Known rows, with every step that occurs
dugi, kaneb, zute, kufo, zabev: [-11  -2 -22 -28  -5   6  -4  -3   1  -4  13   9  -1   1  -8  10  19  23
   7 -11   0 -13  18 -26   7  15 -18  11 -11  23 -15   8  -9   4  -5  14
 -11  18  11]
fevi, zabev, matimer: [-12  -9 -19 -21 -10  16 -12  -5  10 -22  11  16  -6  -3  -6  -2  15   2
  16  -3   2 -15  20 -25  -1  12   9  14   7 -13  10  11 -17 -11  -1   6
 -10  -5  15]
gesuk, matimer: [-13  -2 -11 -25  -6  10  -2 -10  -4 -14  13   9   2   0   2  -8  12   8
  13  -7   0  -5   5 -12  12  12  -4   5  -6  12   7  17 -14 -17  -2   4
 -11  11  -4]
matimer, penab, kufo, zabev: [ 10  -8 -10 -26 -15  -6  -7  -7   9 -15  14   6  -7   6  -7   2  26  11
   1  -4  14  -5  10  -8  -1  17 -14   2  -8   0   9  15 -16  -7 -24   7
 -12  17  19]
fevi, zabev, matimer, penab, kufo: [  0 -11 -14 -16 -17   4 -12  -7  16 -26  13  12  -8  -4  -5   6  20   3
   9   1  16 -22  18 -22  -9  23  -5   6   5 -22  18  12 -17 -13  -7   8
 -12   1  22]
gesuk, zute, kufo: [-10  -9  -8 -17  -4   1 -13  -7   2  -8   8   9  -4 -10   3  -3   9  12
   6 -16  10 -16  12 -18  10  14  -8   6  -9   8  -7  16  -7  -5  -5   2
 -14   9   8]
gesuk, dugi, bofo, penab, kufo: [  1   6   1 -27  -7   6 -25 -14  -7  -4   9   4 -10  -5 -13  -2  19  22
   1  -8  11 -20  -7  -8  11  15  -2  -3  -3  14   6  22 -26 -11   1  -4
 -12  21  14]
kufo, zabev, matimer: [ -3  -7 -25 -25 -19  15  -5   0   6 -19  10  10   1   4  -7  -5  17   0
  11  -7  -4  -2  14 -16   5   1   7  10   5   4   3  13 -18  -8 -17   4
 -10   3  17]
zute, bofo: [ -9 -10  -5 -36   9   2 -20 -12   1  -6  17   8 -12   6  -2  -3   9   5
   5 -16   3  -5   4  -9   8   6  -2   3  -2  10   4  13 -11  -9   0   0
  -9   8   8]
gesuk, dugi: [-14 -11  -7 -33  -5   7 -10  -6   3  -2   9  10  -8   2 -10   0  13  19
   8 -13   2 -16   4  -9   9   9  -3   6   2  13   5  21 -15 -13  -6   4
 -11  14   1]
dugi, gesuk: [ -4  -6  -3 -26   4   5 -17 -10  -2 -12  11  13   5   7  -2  -2  13  11
  12  -8  -5  -3   7 -16  14   9  -6   9  -4  17   7  24 -16 -11   7   9
  -9   1   4]
bofo, zabev, matimer, penab, kufo: [ -4 -12  -8 -17 -19   5  -6   2   9 -21  10   5  -5   3 -13  -2  17   3
   4  -4   2 -21  12  -8  -5  14  -6  -4   2 -13  14  17 -16  -9 -13  10
 -11   6  26]
zute, bofo, penab, kufo: [  2   1   2 -31  10  -1 -28 -17   2 -12  21   4 -13  -1  -5   2  10  11
   0 -13  10 -10   0   0  10  19   2  -4  -6   1  11  12 -15  -4  -5  -4
  -9  10  13]
kaneb, zute, kufo, zabev, matimer: [-11  -4 -17 -20 -13  15  -5   2   6  -7  16  10   6  -4  -5   4  18   8
  11 -12  -2 -14  27 -22   9   8  -3   9   1   8  -8   4 -14  -1  -6   5
 -11  10  14]
kaneb, zute, bofo, penab, kufo: [ -9   3   6 -31  12   4 -28 -14   1  -4  25   2  -6  -2  -4  11  10  15
   2 -13   6 -14   3  -6  18  19  -2  -1  -2   9   8   9 -10  -1   3   5
 -11  12   8]
matimer, zabev, kufo, zute: [-14   4 -13 -27  -9  20  -4 -17   9  -9  -3 -10 -12   7  -2  13  14   9
   4 -12   9   4  12 -10   2   8   2   8  -3  -1  22  11 -28 -10  -7   6
  -3   6   7]
zute, kufo, zabev, matimer: [ -3  -6 -23 -20 -17  11  -5  -1   8 -17  13  12  -2  -4  -6  -7  17   3
   7 -10   1 -10  24 -19   0   8   0   7  -4   0  -4   7 -19  -1 -13  -4
 -10   8  18]
fevi, zabev: [-10  -7  -9 -28  -1   8 -15 -12   6 -13  13  14  -8   0  -4  -2  17  10
  14  -7   8 -11  15 -19   0  18   2  10  -2  -9   7  11 -14  -9  -5   8
 -10   0   9]
kufo, zute, bofo: [-13  -4  -1 -31   4  10 -20 -10   4  -3  12   0  -8   8  -2   5  12   7
   2 -15   4  -6   3 -15   7   3   2   2   8   7   2  15 -18 -13  15  -5
  -9  11   9]
matimer, zabev, kufo, zute, bofo: [-15   1 -12 -33   3  16 -12 -24   6  -3   2 -11 -13   9   0   9   8   3
  -2 -18  10   5   8  -5   2   4   0   4   0   6  19   7 -23  -8   0  -1
  -3   9   7]
zabev, kufo, zute, bofo, penab: [ -6   7  -5 -28   6  16 -22 -17   3  -9  13 -12  -9   5  -1  13   5   3
   1 -15   9  -5  -5  -6   6  10   5   4   5  -3   8   8 -23   2   5  -4
  -9  11   7]
matimer, penab, kufo, zute, bofo, zabev: [ -6  -6   7 -24  -2   5 -16  -4   4  -5  12  -8 -10  13 -11  -1  18   7
  -7 -11   7 -19   2  -3  -4  14  -9 -11   5  -5   4  17 -16 -10   6  -1
 -11  18  20]
matimer, penab, kufo: [  2  -9   1 -26 -11  -7 -11  -8  10 -13  13   6 -13   2  -6   9  20  13
   3  -5  18 -13   7 -12   2  21 -14   2  -5  -3  17  19 -15 -13 -10   9
 -11  13  17]
dugi, kufo, zabev: [ 13  -4 -17 -26 -11   7 -10  -6   3 -13  13   8  -4   5  -7   4  23   5
   3  -8  -1   5   5 -15   5   3   4   0  -8  15  -1  10 -11  -7 -15   0
  -9  15  12]
fevi, zabev, kufo, zute: [-12  -2 -13 -25  -8  17 -11 -18   9 -15   5   0  -7   3  -5  15  17   8
  10  -7  14  -7  11 -23  -4  18   4  16   5 -11  12   4 -24  -6   4   6
 -10   2   5]
zute, bofo, zabev: [-15  -9  -2 -34   7   7 -17  -8  -4  -5  17   5 -11   9  -9 -14   9   5
   3 -19  -8 -11   6   2   3   5   0  -4  -2   7  -1  12 -10  -7  -5   4
 -10   6  11]
bofo, penab, kufo, zute: [  1   6   5 -18  -8  11 -21  -8   8 -17  11  -3  -5   0  -6  14  17  16
   3  -4  13 -11  -1 -14  11  20  10  -1   3  -5  12  19 -27  -6   2  -3
 -10  10  15]
kaneb, zute, kufo: [-17  -4   4 -26  -1   6 -11  -6   4  -1  17   8  -7  -4  -1  13  15  20
   9 -16   5 -17  20 -21  12  14  -9   6  -6  11  -2  10 -11  -3   6   8
 -11  11   5]
kaneb, zute, kufo, zabev, fevi: [-13  -6 -21 -27  -8  12  -4   1   5   0  15  11   6   3 -15  -7  20  19
   9 -11  13  -5  25 -13  11   7  -8   6 -11   6  -8   8  -9   3 -12   7
 -14  15   1]
gesuk, dugi, kaneb, zute: [-24  -9 -19 -34   0  10  -7  -1   2   4   8   8  -3   4 -13  17  10  32
  10 -12  -6 -23   2 -23  15   9 -14  13   3  32  -1  20  -6  -9   3  21
 -12  19   2]
fevi, zabev, matimer, penab, kufo, zute: [ -4  -7  -9 -12 -20  11 -11  -4  20 -22   8   3  -3  -1  -5  13  24   3
   7   3  16 -24  16 -28  -9  21  -1   5  15 -26  16  15 -23 -15   8   3
 -11   6  25]
kaneb, zute, bofo, penab, kufo, zabev: [ -1   5  -5 -32   7   5 -24 -13   1  -2  25   3   0   1  -7   6  16  13
   0 -13   3  -7   6  -3  18  15  -3   0  -3  10   1   5 -12   4  -9   2
 -12  18  13]
zute, bofo, zabev, matimer, penab: [-10 -14 -11 -24  -4   8 -11   4   4 -12  16   2  -9   9 -10 -13   8  -6
   2 -13  -5 -20   7  -5  -4   1  -5  -7   8  -7   2  14  -8 -10  -4   7
 -11   6  21]
gesuk, dugi, bofo, zabev: [-13  -5  -5 -31  -9  14 -15  -4 -12   3   3   4  -7   6 -21 -18  17  18
   4 -14  -6 -21  -1  -6   5   2  -5  -3  -1  18  -5  20 -19 -14   1   4
 -12  17  12]
penab, kufo, zute, bofo: [ -6  -5   6 -31   0   7 -22 -17   4  -7  12   0  -9   6  -5   9  17  11
  -2 -12  10  -8   5 -11   7  11   0  -1   3   6   9  14 -21 -13  14  -8
  -8  14  16]
gesuk, matimer, zabev, fevi: [-19  -2 -29 -24  -8  16   4 -10   2 -11   4   7   2   6  -7 -22  11  10
  12  -4   9   5  13   0  10   7   0  -4 -13   3  17  20 -13 -16 -15   7
  -7   8 -11]

Rows
[ -3  -9  -4 -19 -11   7 -17  -6  14 -14  13  -4  -4   6  -5  13  16  -2
  -2  -6  12 -17   7 -16  -2   8  -5  -2  13  -7  12  16 -20 -16  15  -5
 -10  13  25]  zabev, matimer, penab, kufo, zute, bofo
[-12   7  -9 -27   8  19 -24 -20   5 -12  15  -7 -10   1   0  10   8   2
   3 -11  14 -10   0 -10   0  20   8   8   7 -18   8   2 -20   2   9  -2
 -11   6   7]  fevi, zabev, kufo, zute, bofo, penab
[-20 -10 -13 -27   2  20 -14   2   0  -3   8  -2   0  17 -21 -18  14   8
   3 -13   3  -7   3  -2   1  -2   7  -9   3  -3  -4  17 -12  -7   7   0
 -10  10   6]  kufo, zute, bofo, zabev, fevi
[ -6  -5 -17 -17 -18   8  -1   5  12  -8  18   5   2  -1  -4   7  18   5
   6  -9   5 -19  24 -23   3   9 -15   7   3  -1  -8   9  -9  -1  -6  10
 -12  14  16]  kaneb, zute, kufo, zabev, matimer, penab
[  1  -8 -21 -16 -21   5  -1   4  13 -18  15   8  -3  -1  -4  -3  18   0
   5  -5  10 -14  22 -18  -6  11 -12   3  -1  -8  -3  12 -15  -3 -13   1
 -11  11  22]  zute, kufo, zabev, matimer, penab
[ -4 -11 -12 -19 -15   6  -5   2  13 -20  12   6  -7   4  -3   2  11   0
   9  -4   7 -14   9 -22   1   6  -5   7   7  -8  12  20 -15 -13  -5  11
 -11   3  16]  zabev, matimer, penab
[-10  -5   4 -29  -1  11 -21 -10  -1  -4  10  -3  -6   9 -12  -4  19  11
  -3 -14  -1 -15   4  -1   0  11   2  -8   3   4   3  13 -19  -9   7  -4
  -9  13  19]  penab, kufo, zute, bofo, zabev
[ 11  -6 -26 -20 -21  14  -9   0   5 -20  11   7   2   2  -7   3  20  -5
   5  -6  -6   2  10 -20   3  -4  11   3   5  11   1  10 -11  -6 -13  -2
  -9  10  17]  dugi, kufo, zabev, matimer
[-11  -1  -8 -28 -11  15  -7 -13   7 -12   3  -6  -7   6  -3  19  15   9
   5 -11  12  -2   4 -18   4   7   2  13   3   2  13  10 -24  -8   3   5
  -9   8   8]  zabev, kufo, zute
[  6  -1 -20 -33   3   5 -21 -11   3 -14  21   7  -1   7 -16 -16  18  10
   0  -7  18   2   6   7   7  11   4  -7  -9  -2   5  10 -14   5 -20  -5
 -13  14  10]  zute, bofo, penab, kufo, zabev, fevi
[-19  -6   0 -36  12   6 -20  -9   1   5  20   5  -8   6   0   9  10  12
   8 -18  -1 -11   9 -11  18   6  -4   6   0  17   2  10  -5  -8   9   9
 -12  11   4]  kaneb, zute, bofo
[  1  -8 -27  -9 -12  11 -13  -4   0 -14   7  13  23  -7   2 -13  13   1
   6 -10  -7 -10  18 -20  11   6  -6  10  -2  17 -14  17  -9  -3  -1   2
 -12   3  11]  dugi, gesuk, zute, kufo, zabev, matimer
[  3  -7 -22 -23 -22   9  -9  -7   9 -22  11  11   2   0  -9  -2  24   3
   6  -5   2  -4  17 -13   2   8   3   7   0   1  12  10 -22  -8 -20   1
 -11   8  22]  penab, kufo, zabev, matimer
[ -8  -2 -13 -20 -13  19 -14   2  -7 -14   4   5  -1   5 -15 -16  16   2
   8  -9  -8 -13   6 -18   2  -3   4   1   4   5  -1  16 -23 -13   1   5
 -10   2  25]  dugi, bofo, zabev, matimer
[ -3   1  -3 -24   4  18 -26  -9   0   1  15  -9  -8   3  -7  11   9  10
  -6 -15   0 -17 -14  -9   9   5  10 -11  11  15  -5  17 -11  -7  16 -15
  -9  27   3]  gesuk, dugi, kufo, zute, bofo, penab
[ -5 -14  -6 -23  -7   2 -14  -2   6 -15  16   5 -10   6 -11  -5  13  -2
  -1 -10   1 -20   8  -1  -5  10  -8  -8   4  -8   9  13 -10  -8  -6   4
 -13  10  27]  zute, bofo, zabev, matimer, penab, kufo
[-13  -6 -23 -28  -5  12  -4  -8   8 -10   2   8  -8  10 -13 -15  14  14
   9  -7  14   5  17  -4   5   4   4  -1 -11  -2  18  21 -16  -9 -20  11
  -5   1   0]  matimer, zabev, fevi
[ -2 -10 -27 -29 -11  11  -3  -1   5 -12   9  14   5  11 -19 -17  21  11
  11  -5  10   7  12  -8   6   0   2   5  -6   2   4  15 -14  -3 -23   8
 -11  10   3]  kufo, zabev, fevi
[-11 -10  -7 -17  -9  17 -11   6   7 -11  10  -6  -1  12  -9  -5   9  -5
  -1 -11  -3 -20   4 -12  -6   0   0  -7  17  -9   0  18 -15 -12  11   1
 -11   9  23]  kufo, zute, bofo, zabev, matimer, penab
[ -2  -8 -30 -12 -19  12  -7   1   6 -14   6   9   8  -9   1  -9  13   0
   6 -13   3 -13  19 -20   6   6  -2   9  -2   5 -12  12  -9  -2 -15  -1
 -13   8  17]  gesuk, zute, kufo, zabev, matimer
[ -5  -8  -4 -12 -23  14  -7   5  12 -18   4  -6  -1   7 -14   4  21   3
   2  -3   4 -21   8 -15  -5  11   0  -4  13 -15  10  20 -22 -14   2   5
 -11  10  27]  bofo, zabev, matimer, penab, kufo, zute
[-22  -8   0 -34  11  11 -17  -3  -4   6  19   2  -6   8  -9  -3   9  11
   5 -21 -11 -14   7  -2  13   4  -3  -3   1  14  -4  10  -4  -5   3  14
 -13   9   8]  kaneb, zute, bofo, zabev
[-16   4   3 -30  17   9 -24  -8   0   1  24   1  -6   1  -2   7   5  11
   6 -16   0 -13   1 -10  21  10   2   2   1   7   1  11  -7  -1   3   6
 -11  10   3]  kaneb, zute, bofo, penab
[-15  -9 -10 -38   7   8 -15 -14  -5  -7  12  -1 -14   8  -8  -4   6   2
   1 -20  -1  -5   5   5  -1   7  -4   1  -4   6   7   3 -13  -2 -12   7
 -13   5   9]  zute, bofo, zabev, kufo
[  3  -8 -23 -21 -22   7  -1   5  13 -19  12   7  -1   6  -6  -7  18  -1
   8  -3   4  -7  13 -17  -1   4  -6   7   7  -6   4  16 -14  -8 -19   8
 -11   8  19]  kufo, zabev, matimer, penab
[ -9  -3  -4 -33  -7   9 -16  -8  -7   2   5   6  -9   3 -14  -6  16  20
   6 -13   4 -15  -2 -15   9   3  -7   6   1  21   2  21 -21 -17   5   0
 -11  19  10]  gesuk, dugi, bofo
[-12  -3  -7 -35   0  13 -16 -18   4  -7   9  -7 -10   9  -1  16   9   3
   0 -17  10  -1   3 -10   5   4  -1   8   5   7  11   7 -22  -7   9  -2
  -9  11   7]  zabev, kufo, zute, bofo
[-11  11 -12 -28   6  19 -17 -22   6  -8   7 -15 -13   5   1   8   4   4
  -3 -15  10   1   2  -1   5  12   5  -2  -1  -4  16   8 -24   0  -4  -4
  -4   8   6]  matimer, zabev, kufo, zute, bofo, penab
[  7   2  -8 -32   3   0 -24 -16   1 -12  23   6  -6   2  -7  -6  16   8
  -2 -11   7  -3   3   2   8  17   1  -4  -6   3   3   8 -16   4 -18  -6
 -11  14  17]  zute, bofo, penab, kufo, zabev
[-12  -6  -5 -23  -8  19 -19  -4   2 -12   9  -3   0   7 -12  -2  15   1
  -1 -12  -4 -17   9  -8   0   5  10  -5  11  -3   6  12 -20 -13  10  -6
 -10   9  25]  penab, kufo, zute, bofo, zabev, matimer
[-14  -3  -6 -26 -10  19  -5  -7   1 -12   1  -8  -6   9 -11   6  15   9
   5 -14  -1  -6   4  -9  -2   8   3   4   4  -1   7  10 -23  -4  -3   8
  -9   7  11]  bofo, zabev, kufo, zute
[-25  -9 -22 -27   5  17 -11   5  -2  -6  12   4  -2   8 -13   4   5   7
   7 -14 -20 -19   7 -18   4   0  -6   2   7  19  -6   9  -3  -5   7  19
 -12   6  18]  dugi, kaneb, zute, bofo, zabev, matimer
[  9  -2 -13 -18 -11  -1  -2 -17  -5 -17  16   7  18   5  -1  -9  23   6
   4   1   0   0   6  -5   8  20 -25  -1 -10  16   6  20 -13 -15  -2   8
 -11  19   2]  dugi, gesuk, matimer, penab, kufo, zabev
[ -7  -9  -7 -14   3   2 -17 -10  -4  -7   7  12  12  -6   3  -4   9  12
   6 -14   0 -12  10 -19  15  14 -13   5 -10  18  -7  23  -7  -5   8   5
 -12   4   3]  dugi, gesuk, zute, kufo
[-16  -7  -9 -23  -4  23 -15   1   3  -9   9  -5  -1  10 -10  -7  10  -2
   2 -13 -11 -15   8 -11   1  -2  11  -4  14  -3  -2  13 -17 -12  13  -3
  -8   5  21]  kufo, zute, bofo, zabev, matimer
[-11 -10  -4 -27  -1  19 -18  -4  -5   5   8  -7  -5   9 -16  -1  15  10
  -8 -18 -12 -19  -7  -3   0  -2   7 -14  10  18  -9  15  -8 -13  15 -10
 -10  26   9]  gesuk, dugi, kufo, zute, bofo, zabev
[  4  -5  -6 -15 -20   8 -13   1   0 -17   5   2  -5   3 -17  -9  21   3
   1  -4   6 -20   7 -13  -5   7 -10  -6   2  -4   8  18 -23 -14  -2   7
 -13   8  34]  dugi, bofo, zabev, matimer, penab, kufo
[  3  10  -1 -23  -2   9 -22  -7  -6  -9  11   2 -10  -1  -6  -7  13  12
   6  -8   8  -8  -4 -18  13   9   2   1  -3   4   1  20 -25  -7   0   1
 -10   8  13]  dugi, bofo, penab
[ -5  -6  -1 -23   2  16 -20  -4  -3  -3  11  -7  -4  10 -10   2  14   2
  -5 -16  -8  -8  -2  -9   0   0   8 -12   6  12  -6  12  -9  -8  14  -7
  -9  16  13]  dugi, kufo, zute, bofo, zabev
[  4   4   0 -20   4  15 -27  -9   2  -8  17 -10  -9   4  -3  13  10   2
  -4 -12   3  -7  -9 -15   9   6  13  -9   6   6  -3  15 -11  -6  15 -13
  -8  17  10]  dugi, kufo, zute, bofo, penab
[-11  -9 -12 -19 -20  14  -9   7  -3  -4   3   1  -5   6 -20 -15  14   7
   3  -8  -4 -30   0 -13  -4  -1  -9  -5   9   3  -1  23 -16 -16   2   7
 -13  15  21]  gesuk, dugi, bofo, zabev, matimer, penab
[  3  -2  -2 -19  16  -2 -33 -18  -5 -10  15   5  12  -4   2  -4   5   8
  -1 -12   2 -11  -6  -3  22  16  -6  -2  -5  17   2  22  -6  -4   6   0
 -13   6   7]  dugi, gesuk, zute, bofo, penab, kufo
[-14   5 -21 -26   1  13   0 -27  -7 -15   4   3  11   3   6  -5   7   2
   9  -7  -5  10  10  -1  11  12 -14   7 -14  20  20  15 -19 -15  -5  11
  -6   3 -12]  dugi, gesuk, matimer, zabev, kufo
[  7   2 -19 -20 -18  11 -13  -3   8 -25  15   7   3  -4  -7   0  18   5
   6  -3   3  -6  10  -9   7  15  10   4   2  -5  10  11 -22   0 -21  -1
 -11   6  23]  bofo, penab, kufo, zabev, matimer
